In the rows, 128 means zero.
Known rows, with every step that occurs
T > F > C > R > B > J > M: [146 115 138 183 138 161 105 167  97 145 133 123 170  76 161 102  75 111
  80 104 164 117 158 128 135 166 128 143 124]
M > J > B: [140 114 143 148 154 154 131 154 110 166 148 126 153  88 143 119  98 120
  49 151 177 139 145 133 134 134 117 136 118]
J > B > Q: [145  89 138 156 186 148 139 151 102 155 129 133 164  83 151 118  89 117
 120 169 155 152 140 132 129 136 120 145 120]
T > K: [139 102 117 154 141 144 153 159 116 149 156 133 140  90 132 158  89 114
 150 164 179 142 146 164 131 117 101 153  84]
Q > B: [130 102 142 167 165 139 134 156 103 172 128 135 128  87 137 137  97 110
  85 146 170 130 141 145 138 126 127 150  98]
C > F: [132 121 106 159 127 147 138 147 114 164 102 127 136  95 145 100  98 117
 112 167 159 136 144 155 123 107 113 141 110]
T > F > C > R: [143 131 109 180 131 152 130 150 108 150 137 119 148  93 143 155 107 118
  83 112 174 139 144 123 129 133 109 162 118]
M > J: [141 118 129 165 137 157 129 159 107 173 160 122 137  88 127 140 104 123
  81 147 171 120 148 145 140 124 103 141 106]
C > F > T > K: [136  84 113 172 160 145 151 170 108 143 129 115 144  89 141  96  84 124
 126 175 174 122 149 175 133  92  99 147  92]
F > C > R: [151 130 117 176 132 151 130 154 114 155 135 115 135  87 139 161  91 125
 114 132 173 137 142 125 133 131  94 158 110]
R > B > Q: [143  89 136 189 183 154 134 160  94 161 138 129 151  82 141 115  81 116
 113 165 146 125 140 142 137 140 135 145 115]
P > T > F > C > R > B: [134  94 134 201 148 154 118 154 107 152 149 106 148  89 144 162  98 110
  43 119 180 122 135 133 130 143 136 149 120]
C > R: [138 117 113 172 114 144 129 149 112 161 141 120 130  85 137 181  90 120
 164 141 166 148 145 130 129 132 106 154 118]
F > T > P > Q > B > J: [134  46 176 198 220 143  96 174 107 150 105  94 155  80 137 101  88 110
 146 148 163 103 138 167 141 123 113 154  97]
C > T: [136  60 138 165 125 140 147 151 106 175 100 116 152  85 141 109 102 118
 123 171 140 143 156 136 135 114 112 142 116]
F > T: [141  68 133 179 142 148 141 168  99 160 127 105 166  81 134 115  94 127
  82 174 158 120 154 148 135 100 103 153 108]
Q > B > J > M: [139  96 154 157 155 148 111 169  98 163 128 134 150  72 155 106  76 109
 117 137 161 123 158 145 139 146 118 138 103]
T > C: [144 119 123 174 124 142 136 164 115 164 116 123 152  88 135 109 110 115
  94 153 169 131 138 140 116 132 129 149 108]
F > C > T > P > Q > B > J > M: [147  47 189 178 210 146  97 160 105 156  87 113 168  72 158  46  90 107
 149 132 155 112 150 143 142 148 111 143  92]
C > R > B: [134 110 127 191 130 149 125 154 106 163 142 121 134  86 139 154  76 115
 115 140 165 135 142 130 134 147 137 147 122]
C > T > P: [132  46 146 180 148 139 130 143 117 163  91 115 158  94 135  68 118 111
 160 153 136 144 154 143 133 111 104 152 114]
B > J > M: [145  99 139 151 121 154 117 166 105 158 129 129 168  72 152 112  80 115
 142 152 154 131 162 144 131 142 103 140 108]
T > C > R > B > Q > P: [142  73 134 221 199 154 114 163 100 150 126 119 133  92 138  87  92 116
 185 139 157 125 121 133 134 172 151 154 126]
X > B > Q > P > T > F: [120  34 138 179 199 148 118 154 104 159 134 125 141 102 145 150 128 111
 136 134 172 142 121 153 128 137 132 151 117]
X > B > Q > P > T: [129  22 149 177 210 149 118 159 109 164 131 120 125  94 141 156 107 119
 185 159 173 141 117 156 133 134 118 146 109]

Rows
[133  25 144 185 198 155 121 150 108 155 144 112 142  90 134 149 108 114
 186 176 161 134 123 161 130 131 113 154 106] -> B > Q > P > T
[135  77 141 186 213 156 111 159 115 153 117 108 134  95 152  49 113 116
 117 153 178 114 113 154 119 140 138 128 121] -> M > J > B > Q > P > T > C > F
[137  70 176 170 198 146  92 157 107 154 114 125 160  74 152  87  90 104
 183 136 165 122 145 153 133 153 118 147  91] -> T > P > Q > B > J > M
[122  73 125 166 128 147 129 146 111 161 148 117 163  93 138 173 128 105
  72 148 172 139 139 154 118 116 121 151 112] -> P > T > F
[130  45 174 196 226 138 112 156 104 158 111 107 151  84 134 104 108 110
 136 155 173 114 131 159 136 119 122 161  85] -> F > T > P > Q > B
[130  67 130 187 198 144 115 167 118 162  87 117 115  99 154  73 110 119
 156 150 175 127 109 158 117 133 138 134 115] -> X > B > Q > P > T > C > F
[134  53 140 188 153 147 119 160 122 160 124 105 146  94 131 120 122 109
 135 160 178 127 121 156 114 137 131 151 105] -> Q > P > T > C
[135  57 170 185 213 147  91 167 101 147  93 109 161  73 161  32  85 111
 160 145 160 102 147 164 134 129 116 141  97] -> C > F > T > P > Q > B > J > M
[126  56 163 195 230 138 110 153 107 157  90 107 142  88 142  65 107 111
 135 156 171 112 128 165 132 110 125 154  90] -> C > F > T > P > Q > B
[142  97 129 200 175 152 124 157  94 157 148 124 134  80 144 143  75 119
 158 146 151 132 138 129 139 153 133 146 126] -> C > R > B > Q
[134  70 124 193 189 150 119 159 117 154 101 109 131  96 147  70 114 114
 161 165 164 121 116 163 115 128 133 141 112] -> B > Q > P > T > C > F
[142  66 147 176 221 161 122 153 100 154 142 126 147  95 140  88 101 120
 143 155 163 134 131 139 142 152 121 148 118] -> M > J > B > Q > P
[131  41 181 188 210 137  98 161 112 162  85 103 147  83 141  95  91 104
 178 144 150 119 138 160 141 134 119 145 101] -> C > T > P > Q > B > J
[140  65 133 205 177 148 108 159 114 150 143 102 125  87 139 145 107 117
 214 141 172 132 117 138 120 154 126 152 122] -> B > Q > P > T > C > R
[139  43 182 184 211 147  92 169  99 150 113 110 172  68 152  65  86 110
 160 143 163 106 150 156 139 138 114 148  93] -> F > T > P > Q > B > J > M
[131  64 134 208 198 154 114 162 112 154 101 109 133  95 148  54 103 111
 128 162 164 112 114 162 118 139 155 136 117] -> R > B > Q > P > T > C > F
[141  96 145 143 136 148 114 175 106 168 114 137 149  77 160 116  76 119
 141 134 166 138 155 138 135 146 110 132 112] -> X > B > J > M
[147  84 133 191 135 144 137 178 104 158 113 103 167  81 134  84 105 124
  69 163 165 113 145 141 123 113 121 151 112] -> F > T > C
[135  36 188 174 198 141  96 156 104 161  93 117 163  71 156  61  92 104
 192 142 151 122 151 147 139 150 120 140  98] -> C > T > P > Q > B > J > M
[132  65 143 211 172 162  94 168 111 140 134  94 147  93 143 138  85 107
  99 112 170 112 132 150 136 156 131 151 127] -> Q > P > T > F > C > R > B > J
[126  34 142 175 161 152 123 147 118 160 138 109 142  95 129 159 114 110
 151 173 172 137 128 163 126 124 112 154 101] -> Q > P > T
[141  85 135 208 195 158 116 156  96 147 157 110 149  83 149 153  95 113
  89 125 166 118 131 132 134 149 134 149 125] -> P > T > F > C > R > B > Q
[138  53 144 205 213 164 120 156 101 144 135 112 166  97 141 108 116 109
  57 136 168 113 126 150 133 142 134 157 109] -> R > B > Q > P > T > F > C
[138  53 140 202 207 159 126 156  96 156 125 127 145  94 136  89  89 113
 160 162 146 127 132 148 141 153 139 155 114] -> R > B > Q > P
[138 134 107 172 126 143 135 159 119 163  88 124 138  94 146  67 106 116
  98 157 165 127 136 150 113 117 130 139 112] -> T > C > F
